What can hang from each mark:
U: C V
Y: D
X: S
D: X Y
C: D E H S
T: C X
V: D U
S: X

Every row comes from one small tree of marks. Brackets hold a mark, then the marks that hang from it, in alphabetical order. Every link used is in the known rows. Which tree was each row made from?
Known rows:
{D {X S} Y}: [ 21  -9 -10  -7 -25  23   5   3 -19  17  -2 -19  -6  12  22  24 -16  -3
  -3 -15  27  -6  22  37]
{U C {V D}}: [  0  14  -8  11  33  -7 -21   0 -14  30  -4  16  13   1  -5   8  14 -14
   5 -14   1   6  -3  16]
{T {C E}}: [ -4 -15  24  16   8  -3   9  -2   0   0 -19  -3   5 -18   8  10  15  15
  -1  -4  -5   5   2  10]
{V {U C}}: [ -5   4  -9   3  22 -28  -7  15 -22  17 -10   6  18  14   4  -9   2   8
  12 -12  18  14   8   8]
{Y {D {X S}}}: [ 17   1  -2   1  -8  29  15  -2 -33  24 -18 -15  -5  13  11  22  -2  -4
   5  -7  19 -11  10  35]
{V {D Y}}: [ 11   7  -4  -6  -2 -18 -16   4 -18  22   1  22  16   1   3  11   6 -11
   1 -11  13   3  16  19]
{C {D X} E H S}: [ -4  -4  20  -1 -20  20  22 -26  25 -37   7 -27 -16  -7 -21  -5  -4   3
 -10  28 -22 -15 -20 -21]
{V {D Y} {U C}}: [ -1  10 -25  -9  12 -39 -16  19 -23  27   1  28  36  14   5 -11  -4  -7
   9  -9  20  13  13   1]
{S X}: [  8  -9  -1  -2  10   4 -24   8  -9  19 -11   8   1   0   4  10  28  10
  14 -22  13   5   6  16]
{C S}: [ -4  -4  15  -7  -1  -4   2 -11   1   0  -7 -12  -7  -1  -7  12  13  10
  -2  -6   7  -7   6  12]
{T {C {D X} E}}: [ 10 -11  20   7  -3  11  16   3   2 -20  -7 -27  -4   0  14  -2  -5  10
 -14   2 -17   2  -3  -5]
{T {C H} {X S}}: [-16 -11  -2  22   7  23   8  -1   9  13  -9  -6 -27 -40  26  10   2   1
  18   3 -10   1  -2   1]
{U C}: [  5   1   4  13  14 -15 -11   9 -17  13 -11  10   2   4   3   6  10   7
  10 -19   8   8   6  24]
{U {C H} V}: [ -8   7   1  23  18   9  -7  -9   1   9  -3  17  -9 -14 -12   6   1  -8
  10  -9  -2   5  -7   7]
{C D E H}: [ -1   5  21  14  -1   4   9 -15  23 -13   4   7  -9 -16 -14  -4  15   0
   3  23 -22  -1 -11  -7]
{U C V}: [  1   3  -1  15  25  -1 -15  -1  -9  23  -8   6   0   3  -2   9   7  -2
   1 -23   6  11   3  22]
{D X Y}: [ 24  -8  -1  -4 -25  -1  -7   5 -26   3   0  -9   1  15  11  13 -21  -1
  -8 -22  21   2  20  25]
{V {D X} U}: [  4  11 -10 -14  10 -17  -1   8 -37  16  -6 -17  22  21   2  -6 -11 -10
   7  -3  18   1   7  -2]
{T {C D S}}: [ -9  -8  21  -5   5   3  13   6  19 -22  -4 -11 -19  -5  11   1   9  14
 -12   2 -16  -3   0 -12]
{U {C H} {V D}}: [-11  16  -6  18  26   4 -11  -8  -5  17   0  25   3 -17 -16   2   6 -22
  15   0  -8   3 -14  -1]
{T {C {D X Y} E S}}: [  6 -19  13  -7 -27   9  18  -3  20 -33   6 -25  -3   0   8  -1 -16  12
 -29   7 -13  -8  -1 -14]
{U {C {D X} E H}}: [  7   2   7  17  -7   9  10  -6   6 -23   2  -5  -8  -4 -12 -12 -10   0
   2  14 -20   1 -19 -10]
{V {D {X S} Y}}: [ 17   1 -15 -13 -18  16   0   4 -24  26   1 -10   8   9  17  22 -11 -16
   2  -6  24 -10  16  29]
{T C X}: [ -2 -13   5  17  16 -13 -11   9  -7  13 -12  -7 -10 -21  28   5   3   7
   4 -18  -8  13   6   5]

Which tree is each row?
[ 16   2  -6  -2 -29  35  14   1   4  -8  13  -8 -22   1  13   7 -21 -12
  -2  10   3  -9   7  11] -> {C {D {X S} Y} H}
[ -9  14 -14  -4  28 -35 -11  17 -26  26  -8  14  29  11   0 -11   7  -4
  17  -4  12  11   2  -2] -> {V D {U C}}
[  1  10 -19  -7  15 -23  -6  16 -39  16  -7  -8  26  21   4 -14 -16  -7
  12  -7  15   7   1  -3] -> {V {D X} {U C}}
[  0 -12  10  -5 -33  21  18   3  18 -45  11  -9 -24  -7   7  -6 -30  -1
 -19   8 -14 -10  -1 -26] -> {T {C {D X Y} H S}}
[-17 -14   8  -2  -7  22  -1 -25  28  -9  -3   3  -3 -27 -26   2  28  13
  13  14  -7 -11 -21 -16] -> {C E H {S X}}
[ -5 -11  -3 -10 -21  18  -7 -15  45 -20  17  17  -2 -17 -19  -9  19   7
  -2  20 -15  -9 -17 -23] -> {C {D Y} E H {S X}}
[  8   8  -8  -2   8  -5 -20  -5 -10  31   5  18  17   2   0  15   4 -19
  -7 -14  11   3  14  18] -> {U {V {D Y}}}
[ -5  -4 -31 -15  11   7 -35   1   8  27   9  24  19   0 -10   3  15  -7
   0 -17  10  -1  -7  -3] -> {U {C {S X}} {V {D Y}}}
[ 10   7 -29 -12  -1 -28 -11  20 -38  17   3   4  32  26   6 -12 -26 -11
   3 -11  23   8  11  -1] -> {V {D X Y} {U C}}
[-17   2  -1  -8  14 -23  10  -5  23  -7   1 -11  15  12 -13 -21  13  17
  -5  19  -9   2 -14 -19] -> {V {U {C D E S}}}
[-28   2  -2  -1   5 -13   8  -4   4  -9  -2   6   2  -4 -18 -14  -4   7
  15  11   3   0  -9 -22] -> {V {U {C H S}}}
[ -3   2   8  -7 -23   4   6 -10  29 -26  18  12 -19  -7 -11  -1  -4  -3
 -11  14 -11  -8   1 -14] -> {C {D Y} H S}
[ -2 -15  23  -3 -10  16  24  -7  18 -33  -4 -38  -9  -2   4  -2  -6  16
 -21  11 -21 -10 -12 -16] -> {T {C {D X} E S}}
[ 17  -5   2 -19 -29   5   4  -1   5 -22  14 -21 -10  20   4   2 -18   2
 -23  -2   2  -9  10   1] -> {C {D X Y} S}
[-14   1  23   2  -8   9  17 -26  38 -27   7  -5 -14 -18 -25  -4  15   6
  -5  30 -26 -12 -18 -20] -> {C D E H S}
[ 12   2 -30 -13  -9   3   6  24 -11  10   7 -14   7  33  24 -10 -24  -1
  -2  -2  19   4  13   9] -> {V {U {C {D {X S} Y}}}}
[ 13   5 -12   6  10  -5 -18   8   8  13  11  19   1  14   7   1  -2  -6
 -15 -17  -1  13   8  14] -> {U {C {D Y}} V}
[-18  -4  24   3  -1  14  17  -2  29 -37   1   0 -28 -23  -1  -6   3   6
  -4  16 -26  -8 -10 -27] -> {T {C D H S}}
[-10   5  18  -1  -5   8  11 -14  27 -26   8   0 -25 -10 -15  -3   8   2
  -1  19 -17 -10  -8 -16] -> {C D H S}
[-22  10  -4  -5   9 -13  10   2  19 -19   8   5  -6   3 -15 -25  -3   5
   6  21 -11   1 -14 -33] -> {V {U {C D H S}}}
[  0  12   6  17   9  -3  -2   7   7 -14   3  21 -17  -6  -6 -10   4  -2
   9   5 -17   7  -7  -4] -> {U {C D H}}
[  3   9 -15 -14   4 -34 -11  10 -22  26   4  18  33  14   5  -3  -1 -10
   5  -2  22   7  18   2] -> {V {D Y} U}
